Each row comes from the steps of one path. Every step used is in the known rows, and no mark comes twice. Write the path behind each row, first mark first.
Known rows
rozi-vogik-luno-gepon-sufe-gupiz: [-.10,-.14,-.21,.10,-.17,-.49,.33,.81,.57,.15,.46,.48,.09,.51,.40,-.26,.13,.04,.59,.14]
vogik-rozi-gepon-sufe-gupiz: [-.03,.00,.37,.24,-.01,-.23,.42,.80,-.09,.32,.32,.13,.34,.25,.39,-.28,.05,.23,.50,-.16]
gepon-sufe: [.02,-.07,.09,.06,-.03,-.08,.11,.46,-.01,.09,.26,-.02,-.07,.08,.13,-.41,.14,-.18,.00,-.08]
vogik-rozi-gupiz: [.00,-.04,.17,.06,-.05,-.24,.06,-.04,-.11,.41,.21,-.17,.11,.37,.43,-.18,.20,.10,.21,.21]
vogik-rozi-gepon-sufe: [-.12,-.02,.51,.03,.01,-.13,.45,.67,-.26,.33,.25,-.09,.23,-.01,.24,-.31,-.11,.15,.31,-.18]
gupiz-luno-gepon: [.15,.03,-.35,-.01,-.19,-.16,-.20,.11,.23,.27,.39,.14,.18,-.08,.33,-.15,-.07,-.49,-.05,-.06]
sufe-gepon-rozi: [.03,.08,.06,.15,.23,-.31,.11,.25,-.03,.43,.25,-.11,.28,.05,.06,-.55,.20,-.32,-.07,-.20]
sufe-gupiz-luno: [.25,.19,-.29,.21,-.20,-.06,-.10,.05,.16,.19,.43,.13,.17,.31,.49,-.23,.17,-.32,.12,.14]
luno-gepon-rozi-gupiz-sufe: [.03,.03,.10,.25,-.20,-.45,-.19,.33,.23,.41,.42,.09,.48,.23,.20,-.54,-.03,-.38,.05,-.06]
vogik-rozi-gupiz-sufe-gepon: [.19,.13,.23,.36,-.17,-.41,-.02,.15,-.17,.71,.14,.12,.48,.23,.51,-.20,.15,-.27,.40,.12]
rozi-gepon: [.12,-.15,.10,.12,.18,.06,.21,.16,-.11,.24,.26,-.06,.24,-.15,.28,-.20,-.05,-.18,.17,-.11]
vogik-luno: [.08,.08,-.08,.02,-.04,-.05,.21,-.02,.12,.16,.30,-.09,.06,.10,.34,-.09,.15,-.14,.13,.28]
gepon-rozi: [-.07,.06,.16,.02,.11,-.20,.06,.13,-.05,.21,.34,-.32,.13,.15,-.02,-.59,.15,-.14,-.22,-.03]
sufe-vogik-rozi: [-.10,.01,.11,-.08,.05,-.49,.18,.21,-.31,.44,.17,-.22,-.14,.36,.18,-.23,.35,.10,.27,.27]
vogik-luno-gepon: [.08,-.05,-.27,.01,-.04,-.24,.07,.17,.36,.23,.31,.14,.16,-.03,.32,.01,.08,-.22,.15,.08]
luno-gepon-sufe-gupiz-rozi: [-.04,-.08,-.02,.21,-.19,-.49,-.25,.59,.26,.29,.30,.28,.19,.37,.12,-.39,.22,-.13,.11,-.21]
gupiz-rozi-gepon-sufe-vogik: [-.27,-.05,.37,.02,-.01,-.37,.30,.62,-.35,.35,.23,-.05,-.02,.30,.08,-.52,.02,-.01,.36,-.02]
rozi-gepon-sufe-vogik: [-.11,-.15,.17,.08,.11,-.25,.50,.81,-.21,.22,.27,.09,-.05,.16,.23,-.41,.03,-.09,.47,-.07]
vogik-rozi-gupiz-luno: [.01,.20,.06,.00,-.30,-.17,.05,-.09,-.11,.41,.35,-.13,.17,.39,.59,-.19,-.01,-.07,.19,.29]
rozi-gupiz-sufe: [.23,.01,.07,.30,-.24,-.13,-.16,-.01,.00,.31,.28,.03,.25,.24,.43,-.30,.11,-.38,.17,.23]

Which path is each row?
[-.04,.10,.27,.20,-.01,-.52,.11,.38,-.09,.55,.32,-.02,.38,.23,.03,-.72,.02,-.36,.15,.05] : gupiz-sufe-gepon-rozi-vogik
[-.13,-.06,.10,.03,.24,-.46,.24,.30,-.02,.45,.30,-.10,.18,.28,.03,-.66,.12,-.17,.14,-.01] : sufe-gepon-rozi-vogik
[-.15,.08,-.03,-.03,-.10,-.35,.52,.62,.03,.13,.32,.05,-.25,.40,.28,-.32,.24,-.04,.41,.30] : gepon-sufe-vogik-luno
[-.23,-.08,.19,-.11,.10,-.35,.18,.19,-.03,.22,.39,-.31,.01,.38,-.06,-.70,.07,-.01,-.02,.15] : gepon-rozi-vogik
[-.07,-.07,-.02,-.01,.10,-.38,-.08,.32,.19,.28,.36,-.08,.23,.02,-.04,-.50,.07,-.25,-.19,-.23] : luno-gepon-rozi
[-.02,.24,.28,.18,-.25,-.15,.40,.74,-.06,.33,.47,.17,.40,.28,.55,-.28,-.15,.06,.47,-.10] : vogik-rozi-gepon-sufe-gupiz-luno
[-.15,.32,.19,.18,-.24,-.54,.34,.30,.02,.38,.45,-.10,.19,.67,.36,-.54,.14,-.14,.43,.51] : gepon-rozi-gupiz-sufe-vogik-luno
[-.10,-.05,.09,.03,-.01,-.51,.21,.15,-.23,.49,.19,-.12,-.12,.61,.41,-.23,.34,.14,.47,.37] : sufe-vogik-rozi-gupiz
[.32,.08,.01,.36,-.05,-.22,-.13,.18,-.08,.50,.14,.16,.37,-.11,.27,-.27,.16,-.59,.13,-.04] : gupiz-sufe-gepon
[-.23,-.04,.23,.02,-.11,-.54,.37,.61,-.21,.38,.23,-.02,-.19,.67,.36,-.41,.28,.20,.51,.24] : gepon-sufe-vogik-rozi-gupiz
[-.14,.24,.03,.07,-.20,-.70,.19,.55,.19,.43,.44,.06,.26,.27,.11,-.45,.07,-.29,.27,.21] : gupiz-sufe-vogik-luno-gepon-rozi
[-.09,-.21,-.18,-.01,.01,-.53,.13,.82,.12,.25,.27,.26,-.17,.20,.11,-.37,.23,-.24,.27,-.12] : luno-gepon-sufe-vogik
[-.10,.19,-.03,-.03,-.25,-.44,.19,.09,-.20,.49,.33,-.10,-.05,.63,.58,-.23,.14,-.02,.43,.44] : sufe-vogik-rozi-gupiz-luno
[.02,-.01,-.23,.08,-.33,-.20,-.01,.52,.33,.21,.47,.34,.15,.22,.53,-.31,-.14,-.40,.20,-.09] : rozi-gupiz-luno-gepon-sufe
[-.09,.03,-.29,-.06,-.24,-.46,.12,.76,.14,.25,.42,.29,-.11,.21,.27,-.37,.01,-.41,.24,-.04] : gupiz-luno-gepon-sufe-vogik
[-.23,.04,-.10,-.17,-.13,-.45,.04,.32,.23,.32,.56,-.04,.19,.26,.09,-.61,-.21,-.28,-.03,.03] : gupiz-luno-gepon-rozi-vogik
[.12,-.18,-.23,.26,-.06,-.36,-.06,.77,.40,.15,.34,.44,.16,.22,.27,-.30,.26,-.20,.22,-.26] : luno-gepon-sufe-gupiz
[-.05,-.04,-.13,.01,-.15,-.26,.24,.63,.38,.13,.36,.25,.09,.02,.28,-.17,.03,-.18,.21,-.05] : vogik-luno-gepon-sufe
[-.22,-.10,.07,-.10,-.07,-.70,.22,.87,-.06,.43,.22,.12,-.11,.29,.11,-.30,.22,.05,.35,-.06] : luno-gepon-sufe-vogik-rozi
[-.23,-.20,.00,-.11,.11,-.53,.05,.38,.22,.32,.41,-.06,.13,.25,-.07,-.61,-.01,-.11,.01,-.04] : luno-gepon-rozi-vogik
[.01,-.13,.26,.12,.08,.03,.36,.63,-.10,.15,.30,.04,.16,-.09,.24,-.37,-.11,-.13,.23,-.23] : rozi-gepon-sufe
[-.08,.01,.14,.12,.05,-.21,.07,.07,.04,.24,.36,-.23,.16,.41,.21,-.59,.15,-.09,-.02,.07] : gepon-rozi-gupiz
[-.11,.26,.23,.15,-.11,-.52,.38,.37,.07,.51,.40,.00,.42,.30,.17,-.56,-.03,-.27,.33,.28] : gupiz-sufe-gepon-rozi-vogik-luno
